In the rows, 128 means zero.
Known rows, with every way that one mark hangs from another
rofi[bato[fugim] gutelep maka[mupas[loro]]]: [ 90 119 191 108 121 104 121 141 132 125 146 135 151 115  97 108 106 107
 121  99 132 108 135 132 100 100 142 124 101 133 101  82 111  54 155 107
 149  93 132 118 114 135 116 131]
viton[mupas[loro tesutu]]: [ 78 102 168 130 140 121 187 158 144 131 121 135 116 119 116 127 147  99
 147 115 139 129 139 135 126 142  94 108 136 151 123 121 163 142 146 161
 147 135 111 109 133 120 115 156]
lazom[mupas[viton]]: [106 115  96 111 133 125 181 148 141 118 121 118 132 106 115 131 167 117
 151 128 139  99 136 109 122 149 120 120 123 142 115 111 176 135 151 169
 132 192 133 117 120 122 138 158]
vezu[sodilok]: [177 108 130 132 135 154 168 140 131 119 125 137 131 113 103 128 162 127
 123 122 128 126 124  93 111 156 110 108 117 126 123  94 135 167 126 139
 154 177 132 116 127 119  98 125]
rofi[gutelep[mupas]]: [ 94 115 152 145 135 112 149 146 121 103 136 130  99 103 134 133 151 109
 116 132 112 132 149 113  91 136 114 116 143 109 123 101 115 134 147 149
 176 167 114 132 130 106 110 130]
tesutu[mupas[loro]]: [103 112 145 170 129 129 137 146 129 122 110 116 134 123 140 130 174 101
 150 135 157 102 132 113  93 146 112 125 132 141 134 128 159 145 135 148
 149 137 154 110 157 123 126 133]
nogi[sodilok]: [172 115 141 115 145 143 121 151 123 122 134 139 122 121 116 131 175 129
 138 105 127 131 121 121 100 163 133  98 138 117 141  97 137 144 134 150
 164 133 133 106 139 108 117 150]
fugim[bato zakam]: [166 127 113 198 149 127 120 126 127 118 134 133  91 124 126 129 136 107
 150 134 146 117 120  88 144 147 128 110 101 138 114 154 133 132 117 146
 161 139 124 145 123 106 119 130]
nabu[voni[mupas[tesutu viton]]]: [156  97 118 182 131 133 242 145 136 128 125 120 148 113  94 111 133 105
 155 124 119 124 149 107 113 141  87 114 131 124 116 156 146 158 127 159
 100 126  89 116 132  97 112 129]
bato[fugim[zakam]]: [134 115 125 113 129 130 140 133 129 136 126 124 127 119 118 117 136  94
 146 111 135 175 135 100 124 125 128 115 117 122  92 103 134 152 129 137
 151 168 131 153 128 122 140 107]
lazom[mupas[loro viton]]: [ 64 113 106 119 139 118 191 145 145 114 109 119 140 110 114 132 174 108
 165 125 156  96 140 122 125 157 118 125 123 170 120 111 181 148 159 155
 123 197 123 107 123 131 140 164]
doduba[mupas[loro tesutu viton]]: [ 80 123 126 190 117 109 156 151 136 148 119 112 126 127 121 114  97  96
 158 118 148 116 137 108 104 153 128 112 115 155 135 117 149 161 156 149
 148 138 109 105 153 117 129 128]
sodilok[vezu]: [157 124 121 162 128 130 161 148 128 104 127 123 122 112 136 142 134 104
 139 136 115 116 152 106 125 141 106 117 137 102 134 118 156 129 125 138
 194 155 137 151 143 135 108 150]
doduba[mupas]: [144 127 137 206 128 137 125 149 125 154 130 121 116 118 126 123 120 115
 137 131 140 122 127  86  93 135 135 115 129 104 124 108 127 120 143 132
 181 138 138 130 155 115 121 113]
nanif[mupas[loro tesutu viton]]: [ 73 107  93 104 142 114 177 141 143 118 114 119 138 118 115 128 135  93
 165 108 158  95 154 132 122 147 119 127 131 180 113  81 165 164 153 164
 132 129  99 115 129 118 135 152]
sotu[fugim[bato[rofi[maka[mupas]]]]]: [118 126 117  83 164 144 117 135 128 127 134 130 116 130 109 142 121 111
 141 116 150  74 139 111 109 125 105 117 100 134 133  89 136 107 141 149
 179 106 146 135 142 116 126 137]
rofi[gutelep]: [151 112 134 134 126 109 188 146 122  91 139 133  99 108 134 126 145 104
 122 121 120 129 137 108  97 138 132 113 136 120 111  92 118 126 142 135
 169 141 119 144 136 110 106 125]
safito[loro]: [139 114 118 164 135 124 200 141 129  74 129 133 129 110 105 138 162  96
 139 127 167 139 129 105 119 152 123 112 136 121 120  88 141 135 135 123
 195 125 132 115 138 125 113 134]
nanif[mupas[loro]]: [ 92 109 112 127 157 137 152 137 137 121 113 129 137 112 118 138 167 102
 160 115 167 100 147 122 113 137 127 134 145 157 106  73 149 134 148 131
 157 134 118 129 134 125 130 148]
bato[fugim rofi[maka]]: [127 123 145  16 148 156  91 132 123 141 133 122 140 124 127 135 131  94
 139 114 134 131 151 112  79 122 112 112  98 118 104  74 142  96 145 132
 186 123 142 134 140 128 121 100]
sotu[fugim[bato zakam]]: [144 120  96 136 153 131 154 126 132 109 126 133  98 129 118 132 124 105
 150 116 141 126 125 106 133 130 117 119 110 142 120 120 127 152 131 148
 166 127 144 147 141 111 138 133]
nogi[fugim sodilok]: [190 113 146 103 152 147 105 148 129 131 129 142  93 122 114 132 175 117
 143  94 107 134 124 104 110 169 152  97 133 112 144 122 114 132 125 116
 147 162 120 145 136  97 111 156]
mupas[loro]: [106 114 137 146 144 131 176 142 130 113 113 128 126 120 121 134 168  98
 162 119 156 121 135 119 116 152 127 120 135 149 124 109 153 149 146 121
 154 161 117 124 140 123 121 151]
rofi[bato[fugim[zakam]] gutelep[mupas[loro]]]: [ 49 113 183 133 111 109 118 132 126 110 122 129 121 107 122 117 121  92
 117 118 116 162 149 127  93 117 133 126 123 136 104  98 112 118 155 131
 148 145 129 117 127 128 132 108]
bato[rofi[gutelep maka[mupas[tesutu]]]]: [142 121 153  81 128 123 123 147 126 129 160 131 117 114 124 123  99 106
 122 117 126  77 148 111  90 131 117 107  93 116 129 100 135 102 146 152
 146  78 107 122 128 130 102 118]
nogi[fugim]: [176 114 130 125 143 142 145 142 130 127 123 131  88 115 121 135 161  98
 148 113 116 127 131  84 124 147 145 113 133 109 121 134 120 126 124 107
 149 187 117 171 134 100 114 149]
nogi[fugim[bato[rofi[gutelep]] zakam] sodilok]: [188 122 138 119 156 131  68 129 124 118 137 148  58 127 129 133 140 105
 131 103 115 122 128  95 114 174 153  93  93 136 142 141  97 122 118 122
 144 121 111 152 132 101 102 119]
sodilok[doduba]: [185 108 128 113 139 164 154 136 129 103 121 136 116 118 112 123 149 120
 159 140 132 131 120 110 129 131 120 114 124  97 119  97 116 132 143 119
 141 150 141 150 140 124 124 134]
sotu[fugim]: [137 111 106  90 143 140 190 142 130 108 123 128 119 121 116 135 143 108
 143 108 129 129 133 116 105 127 116 121 138 124 121  85 139 155 145 143
 170 142 148 140 152 115 138 144]
mupas[loro tesutu viton]: [ 81 111 113 114 124 103 205 147 139 109 115 116 128 127 117 122 128  87
 168 110 145 118 143 129 125 164 118 109 119 177 131 120 173 187 152 162
 124 157  93 107 132 115 128 162]
voni[mupas[viton]]: [150 114 126 128 126 133 220 138 129 114 125 121 133 117 103 125 168 110
 144 140 126 144 135 115 105 141 107 112 137 134 101 120 148 130 136 174
 139 133 105 125 109 100 117 155]
vezu[sodilok[doduba]]: [199 102 132 113 137 172 165 133 135 108 118 145 129 116  94 121 155 134
 135 133 126 130 116 101 126 147 105 109 107 111 126  84 109 165 132 123
 133 170 141 127 129 128 102 117]
sotu[fugim[bato]]: [127 119 108 109 162 140 156 135 128 105 124 131 106 129 117 143 142 107
 148 115 143 105 133 108 115 133 108 118 125 135 127  91 131 137 139 148
 187 142 151 140 150 102 131 144]
maka[mupas[loro viton]]: [ 69 122 111 169 128 102 179 152 134 131 118 117 141 118  87 119 153 107
 150 122 170 101 134 119 140 148 138 119 123 158 125 105 166 142 141 136
 125 174 103 131 111 128 126 164]
sotu[fugim[bato[rofi] zakam]]: [138 121  94 105 151 141 136 123 127 110 125 130  94 129 125 138 115  99
 144 121 144 114 134 104 116 134 115 118  98 145 123 111 135 147 134 149
 166 112 143 143 149 120 136 118]

Rows
[ 72 124 169 121 130 101 126 132 130  91 130 127 124 109 117 125 124 112
 114 126 105 119 136 149  86 123 130 126 111 148 119 119 114  67 164 120
 172 106 129  98 117 120 104 151]
rofi[bato gutelep[mupas[loro viton]] maka]
[157 124 116 177 111 135 146 145 138 116 120 119 121 124 126 117  68 109
 156 149 110 117 144 109 134 132  98 113 109  93 149 112 122 138 144 137
 162 133 140 150 156 142 121 121]
sodilok[doduba[mupas[tesutu viton]] vezu]
[164 108 144 165 135 168 147 133 138 129 111 142 134 121  96 116 136 131
 141 133 141 127 116  99 119 148 109 113 103 122 134  85 101 161 143 109
 136 161 141 118 144 135 105 103]
vezu[sodilok[doduba[mupas[loro]]]]
[138 122 175 127 109 102 108 137 133 132 158 136 138 111  97  98  86 113
 109 102 116 126 127 119 113  92 147 122  89 117  91 105 103  57 142 117
 137  80 135 131 104 136 120 115]
rofi[bato[fugim[zakam]] gutelep maka[mupas]]
[149 125 100  93 161 140 123 120 131 114 132 133 100 131 123 137 110 104
 144 116 138 108 130 111 117 127 110 118  87 145 123 121 129 125 136 143
 172  93 146 140 144 122 130 122]
sotu[fugim[bato[rofi[maka]] zakam]]
[151 109 139 113 116 130 223 144 134 125 136 123 133 121 105 118 141 103
 154 129 117 131 143 115 110 144  94 103 130 133 110 131 154 157 138 205
 113 117  90 109 111  97 122 155]
voni[mupas[tesutu viton]]
[153 121 169  76 132 150  93 134 129 132 136 129 151 120 108 123 123 112
 133 110 115 128 125 119  96 104 133 120 106 113  98 100 129  58 146 117
 176 103 161 116 128 122 124 135]
rofi[bato[fugim] maka]
[136 125 132 116 151 133 115 133 113  97 134 131  86 121 142 147 136  97
 127 137 144  85 145  95  91 152 118 106 106 135 124  94 131 101 137 149
 191 120 126 138 143 105  99 110]
fugim[bato[rofi[gutelep]]]
[177 108 127 145 121 158 157 138 139 129 119 134 130 122  95 109 110 132
 136 133 124 127 117  96 120 149 106 105  95 118 135  90 106 174 141 139
 126 154 134 114 138 125 108 103]
vezu[sodilok[doduba[mupas[tesutu viton]]]]
[137 121 138  45 133 124 110 123 124 122 144 128 116 118 136 120 102  88
 122 110 122 153 149 115  86 117 124 113  82 129  93  92 115 103 143 124
 166  99 126 146 130 137 118  76]
bato[fugim[zakam] rofi[gutelep maka]]
[169 132 123 141 151 121  97 117 123 106 148 137  81 123 140 131 108 101
 130 133 135 103 130 100 115 141 124 109  73 144 113 144 117  94 128 136
 173  84 121 140 124 119 100 105]
fugim[bato[rofi[gutelep maka]] zakam]
[172 125 133 196 124 153 126 141 132 118 120 127 119 119 128 124  93 117
 150 155 118 119 138 102 128 125 104 119 120  76 145 104 109 114 140 108
 182 136 156 160 160 149 116 115]
sodilok[doduba[mupas] vezu]
[162 119 166  99 115 112 122 127 130 106 149 137 126 113 120 108  94 106
 113 105 102 150 125 123  96  99 143 121  94 123  86 109  97  61 147 111
 161  75 147 130 121 130 116 108]
rofi[bato[fugim[zakam]] gutelep maka]
[ 92 123 153  53 140 125  78 123 124 131 142 126 118 114 136 124 108  91
 118 118 116 156 159 119  82 115 110 115  88 121 103  97 111 111 147 138
 169 119 122 138 127 133 119  80]
bato[fugim[zakam] rofi[gutelep[mupas] maka]]
[144 125 167 127 118 133  80 137 137 159 147 130 156 117  86 105 104 119
 131 107 129 121 119 111 127  96 143 121  89 111  97 122 131  65 134 122
 134  96 145 122 105 138 133 132]
rofi[bato[fugim[zakam]] maka[mupas]]
[124  96 124 186 136 128 252 142 139 124 115 120 153 117  93 111 138  97
 165 120 134 121 151 118 116 147  85 117 131 147 120 155 151 168 134 144
  94 127  81 108 134 105 114 136]
nabu[voni[mupas[loro tesutu viton]]]
[124 126 136  66 134 139  84 131 129 163 142 123 141 121 109 117 107  98
 136 112 146 131 143 106 112 114 124 113  79 120 101 101 141 107 133 133
 145 115 126 140 118 144 131  97]
bato[fugim[zakam] rofi[maka[mupas]]]
[150 107 132 148 125 154 162 136 142 126 112 135 135 125  93 110 115 126
 145 129 135 125 120 105 123 154 106 108  94 136 139  90 110 181 146 130
 120 157 129 108 139 132 110 108]
vezu[sodilok[doduba[mupas[loro tesutu viton]]]]
[121 126 143  93 145 143 107 141 128 142 136 128 135 119 112 133 135 107
 142 124 154  79 140 117 102 137 122 114  96 130 128 106 157  99 143 125
 152 102 118 118 129 140 112 138]
bato[rofi[maka[mupas[loro]]]]
[136  93 150 195 141 143 235 144 138 136 123 129 153 114  97 113 142 100
 168 117 134 115 151 109 112 142  82 116 137 128 124 158 143 165 131 146
  94 120  84 107 141 107 114 132]
nabu[voni[mupas[loro tesutu]]]
[171 134 117 144 158 140  83 117 126 125 140 132  93 127 131 135 116 106
 143 136 145  98 126  97 125 142 122 108  74 140 118 154 135 101 123 140
 169  92 127 135 126 119 109 117]
fugim[bato[rofi[maka]] zakam]
[150 111 124 158 131 155 164 132 138 119 105 135 134 123  91 114 133 129
 139 136 141 134 115 106 119 153 115 113  99 138 132  83 106 164 145 112
 136 168 138 119 139 134 106 107]
vezu[sodilok[doduba[mupas[loro viton]]]]
[ 23 117 140 131 136 113 149 146 135 125 114 114 127 117 118 132 147  96
 157 127 133 121 155 130 117 157  98 113 131 151 143 129 163 184 153 178
 140 189  94  96 126 107 131 164]
gutelep[mupas[loro tesutu viton]]
[131 135 127 165 156 129  82 122 131 138 138 133 105 129 116 130 118 104
 151 132 166  82 128 101 138 143 124 112  69 155 125 153 141 105 125 132
 147  98 115 131 117 130 114 126]
fugim[bato[rofi[maka[mupas[loro]]]] zakam]
[158 130 110 156 146 139  98 123 122 119 132 129  86 124 135 137 125  99
 142 140 151 105 131  87 124 151 127 109  87 141 119 142 144 126 121 149
 161 117 124 141 131 118 115 109]
fugim[bato[rofi] zakam]
[145 117 177  76 122 120 121 134 126 104 147 135 133 114 120 116 109 107
 113 104 102 134 132 126  80 101 137 120 107 118  93  83 101  49 153 112
 180  87 151 125 128 121 111 116]
rofi[bato[fugim] gutelep maka]
[149 127 138  89 142 149 102 144 125 146 145 127 131 117 113 133 130 114
 133 128 143  80 138 107  99 131 122 112  98 113 126 106 154  91 138 137
 158  99 124 125 127 134 109 133]
bato[rofi[maka[mupas]]]
[140 120 149 191 120 146 133 145 140 125 119 128 126 126 129 120  78 104
 169 142 126 109 148 112 135 133  93 115 115  97 157 114 119 146 148 119
 156 126 136 140 164 153 121 124]
sodilok[doduba[mupas[loro tesutu]] vezu]
[227 115 129 138 140 149  98 135 140 112 124 149  87 124 116 122 132 118
 153 112  89 151 124 111 156 157 136 102 109  94 153 151  92 141 115  95
 127 141 129 174 134 135 114 143]
nogi[fugim[zakam] sodilok[doduba vezu]]
[137 123 139 201 129 149 135 139 136 115 110 128 126 123 128 126 101 110
 162 150 133 118 142 114 131 130 103 122 120  98 150 104 113 124 147  97
 174 139 149 152 163 157 119 123]
sodilok[doduba[mupas[loro]] vezu]
[116 119 159  84 132 118 131 146 128 128 153 133 121 116 123 123 105  99
 131 113 139  76 151 121  93 136 118 109  93 134 131 101 138 109 151 143
 141  80 100 115 130 135 104 124]
bato[rofi[gutelep maka[mupas[loro tesutu]]]]
[154 127 116 155 140 121 118 122 119 102 138 133  75 121 142 132 114  96
 128 137 141 108 135  92 114 149 130 109  86 145 115 132 126 122 126 147
 163 109 119 146 131 117 107  98]
fugim[bato[rofi[gutelep]] zakam]
[113 123 161  84 112 121 103 147 138 153 145 121 164 122  82 106  90 113
 135 102 124 102 131 120 118 105 129 114  91 123 107 106 146  78 144 150
 132  98 135 107 107 123 132 147]
rofi[bato[fugim] maka[mupas[tesutu viton]]]
[110 124 173 135 122 127  90 135 139 156 137 131 161 120  85 106 110 112
 142 103 145 119 122 122 131 101 142 124  88 134 102 123 137  75 141 110
 127 100 138 115 107 146 134 141]
rofi[bato[fugim[zakam]] maka[mupas[loro]]]
[146 114 149 120 107 142 118 134 126 128 124 126 133 115 111 116 123 101
 132 115 124 154 127 103 109 115 146 120 116 119  92 105 141 111 138 132
 144 132 150 130 130 127 140 114]
rofi[bato[fugim[zakam]]]
[130 104 180 131 128 142 211 144 136 136 134 134 140 123 109 121 152  97
 171 121 136 119 147 118 109 144  86 107 136 136 121 132 151 167 143 183
 106 113  83  98 121 108 124 158]
voni[mupas[loro tesutu]]
[117 123 150  95 138 120 130 141 124 121 145 132 120 114 121 129 122 104
 125 121 143  83 146 122  90 134 126 115  97 135 126  93 134  91 150 122
 155  92 110 126 129 138 101 123]
bato[rofi[gutelep maka[mupas[loro]]]]
[171 121 142 183 117 151 128 147 137 127 129 127 120 122 130 119  71 112
 159 146 112 110 145 101 131 127  93 112 115  75 153 113 115 137 141 133
 163 124 142 147 162 145 120 117]
sodilok[doduba[mupas[tesutu]] vezu]
[156 128 106 189 119 138 143 140 134 109 112 118 120 121 123 123  91 116
 148 158 117 126 138 109 130 130 108 119 115  94 141 104 116 115 142 113
 181 142 154 162 155 147 117 120]
sodilok[doduba[mupas[viton]] vezu]
[142 123 132  47 140 147  91 123 127 143 135 123 132 123 126 124 113  92
 139 114 133 149 143 110  98 119 118 113  82 126  97 103 137 112 137 129
 164 114 134 140 132 139 128  90]
bato[fugim[zakam] rofi[maka]]
[ 64 118 131 122 131 120 137 149 131 129 125 113 120 113 119 130 138 106
 142 132 115 124 152 117 114 149  99 108 131 125 137 128 157 174 145 194
 148 183 104 107 124  98 128 157]
gutelep[mupas[tesutu viton]]
[143 114 143 128 135 144 115 147 133 128 122 136 125 132 107 111 127 128
 160 113 134 130 118 133 110 161 128  97 114 129 155  92 114 156 155 138
 133 113 129 100 152 122 128 133]
nogi[sodilok[doduba[mupas[loro tesutu viton]]]]
[ 93 124 129  69 170 136 113 129 124 104 132 132 100 125 130 149 125 104
 129 122 129  93 148 121  89 126  93 118 108 134 135  86 117 110 150 153
 200 114 145 130 148 107 119 127]
sotu[fugim[bato[rofi[gutelep[mupas] maka]]]]
